Each row was made from one small tree. The marks that hang from a mark follow it in brackets, in alphabetical order. Every link used is in the known rows. Write each row's tree.
Known rows
nobes(kamak zisid): [ 23 -22   4   4  20  28  36  21 -11  11   2  42  42 -27  59 -38  -4  23
  14   3 -10]
dimif(pege): [ 30  10   4 -10  53 -29   8 -20 -45  15  15  47  58 -12  15  22 -13  30
  28   8 -10]
zisid(nobes(dimif kamak)): [ 25  -1  -2 -18  53  12  16   5  10  -6  -4  26  22   0  41 -23   1  19
 -14 -20  -5]
vasi(lumo(benu zisid(nobes(dimif(pege(rila)) kamak)))): [ -2  18  -6   2  21 -28  31 -36 -37 -28 -31  14  36   2   8 -34  18 -26
 -36 -14   9]
nobes(dimif kamak zisid(lumo)): [ 16 -18   3  15  10  18  23  18 -12 -12   4  19   7 -42  45 -61   4  15
 -17 -11 -19]
kamak(nobes(zisid(lumo(vasi)))): [ 15  -9 -17  -8 -45 -18  16  11  16  -1 -12  24  62   0  27  23 -11  18
  11 -12  13]
dimif(nobes(kamak) pege(rila)): [ 33  26  13 -20  17 -13   6 -20 -42  17  -8  23  77 -33  43  -7 -22   2
  17  17   0]
zisid(lumo(benu vasi) nobes(dimif(pege(rila)) kamak)): [  0  21  12 -13 -47 -30  15 -15 -35 -35 -40  -9  18  33 -10 -26 -11 -25
 -42 -19  15]
vasi(lumo(zisid)): [  7   3 -24   6  32 -37  11 -38 -22   5   7  57  59 -12  28 -18  15  10
   3  -5  -2]
rila(pege): [ 20  10 -10   3  41 -11  -7 -10 -42  10  22  63 108  22  19  -4   4  33
  18  -2 -20]
kamak(nobes(dimif zisid)): [ 37  -8 -17   7  52  12  28  24  33   3 -10  31  48 -24  39   0   4  33
   6 -14   7]
vasi(lumo(benu zisid(nobes(dimif(pege) kamak)))): [ -3  10 -10   0  49 -18  27 -26 -29 -34 -16  15  -2  -8   2 -24  10 -13
 -31 -21   6]
kamak(nobes(dimif(pege) zisid(lumo(benu vasi)))): [ 16   5  -7  10  -4 -17  24  14  -3 -28 -26   1  16  -8  -9  10 -14   9
 -12 -17  19]
benu(lumo(vasi zisid)): [ -2   9 -25  -4  14 -46   9   0  -6  -4  23  61  43  29  -5 -28 -24   6
 -16 -20  22]
benu(lumo(vasi zisid(nobes(dimif kamak)))): [ -6   7 -20 -14  27 -25  17   9  20 -28  15  32   4  31   4 -44 -25  -2
 -41 -38  19]
lumo(benu zisid): [ 11  -2 -13  23  23 -16  11   3 -25   3 -14  60  46   5  -6 -49   3   9
 -17 -10  14]
zisid(nobes(dimif(pege))): [ 26  15  -1 -12  83 -21   2 -25 -11  -7   4  21  22  19  19  20  -5  28
  -7 -16 -12]
zisid(lumo(benu) nobes(dimif)): [  9   6 -10  -7   3 -18 -14 -16 -21 -14 -18  13  14  25  -2   2  17   4
 -46 -29   2]
nobes(dimif kamak zisid(lumo(vasi))): [ 10 -10   2  21  -6   9  26  16  -3 -21  -7  16  -3 -16  35 -74 -15   9
 -19 -14  -2]

Write each row's tree
[  3   5 -24  15  22 -28  15 -27 -36  -1 -14  54  46  -5   4 -24  20  -4
 -13  -8  15]  vasi(lumo(benu zisid))
[  7   4 -16  19  53 -11   8  -5   2 -19 -23  35   9  32  -4 -46   7   7
 -46 -30  11]  lumo(benu zisid(nobes(dimif)))
[ 28  -5  -3   3  39  30   9  11  -1  14  -2  26  28 -33  66 -27 -17  20
   8   2   0]  dimif(nobes(kamak zisid))
[  9  -2  12  15   9  -5  30   6 -25 -31   0   3 -14 -25  21 -53 -27   9
  -9  -9  -9]  nobes(dimif(pege) kamak zisid(lumo(vasi)))
[ 36   0  -7   4  65  -1  31  14  12  -5  -4  19  41 -33  28  18  -6  34
  14  -9   0]  kamak(nobes(dimif(pege) zisid))
[  1 -16   4  11 -57   9  28  20 -28 -14 -22  22  15  -1  17 -50 -12  -5
 -15  -7  12]  nobes(kamak zisid(lumo(benu vasi)))
[ 12  13  15   0 -35  -5   5 -12 -56  -2 -23  -3  47 -28  32 -16 -11 -15
 -12  10   1]  dimif(nobes(kamak zisid(lumo(benu))) pege(rila))
[  1   6  -2 -10 -32  -9   8   5  -9 -32 -31   2 -10  29  -4 -36 -10 -12
 -46 -30  18]  zisid(lumo(benu vasi) nobes(dimif kamak))
[  2  15 -11  -1 -16 -30 -10 -17 -10 -24 -32   9   2  54 -14 -11  -6  -3
 -47 -32  20]  zisid(lumo(benu vasi) nobes(dimif))
[  6  -9   3  29 -17  16  30  26 -15 -26 -25  12 -15  -9  13 -80 -11  -3
 -35 -17  12]  nobes(dimif kamak zisid(lumo(benu vasi)))
[ -1  13 -17  26  33 -23  13  -6  14 -30 -37  30  -5  63 -18 -60 -17  -2
 -48 -34  31]  lumo(benu vasi zisid(nobes(dimif)))
[ 21 -17 -16 -13 -30  -8  11  12   7   6  -2  26  70 -23  36  32   7  24
  11 -10  -2]  kamak(nobes(zisid(lumo)))
[  6  -4  -7  10  38   7  23  14   3 -24 -23  28   1   6   5 -68   2  -1
 -45 -29  11]  lumo(benu zisid(nobes(dimif kamak)))
[ 12  -4  -2 -24  -3  -6  -1  -6  -6 -16   2  10  16  -9  33 -14   7   9
 -26 -25 -15]  zisid(lumo nobes(dimif kamak))
[ 26  14  14  -1  19   4  17 -12 -33  11 -11  12  63 -27  57 -16 -21   4
  12  16  -4]  dimif(nobes(kamak zisid) pege(rila))
[ 26 -10 -16   2   6  -3  14  17  20  -5  -5  18  45 -30  31   6  10  25
  -6 -18  -2]  kamak(nobes(dimif zisid(lumo)))
[ -1   3 -19   5  37  -8  24 -18 -11 -26 -23  25   7  -4  13 -41  20 -12
 -39 -25  12]  vasi(lumo(benu zisid(nobes(dimif kamak))))
[ 28  13   0   7  73  -4  -5 -21 -24  11   7  19  27 -15  42  21 -25  29
  17   7  -8]  dimif(nobes(zisid) pege)
[  1  18   4   5  13 -34  31 -17   4 -31 -22  19  30  33  13 -67 -28  -8
 -25 -19   9]  lumo(vasi zisid(nobes(dimif(pege(rila)) kamak)))
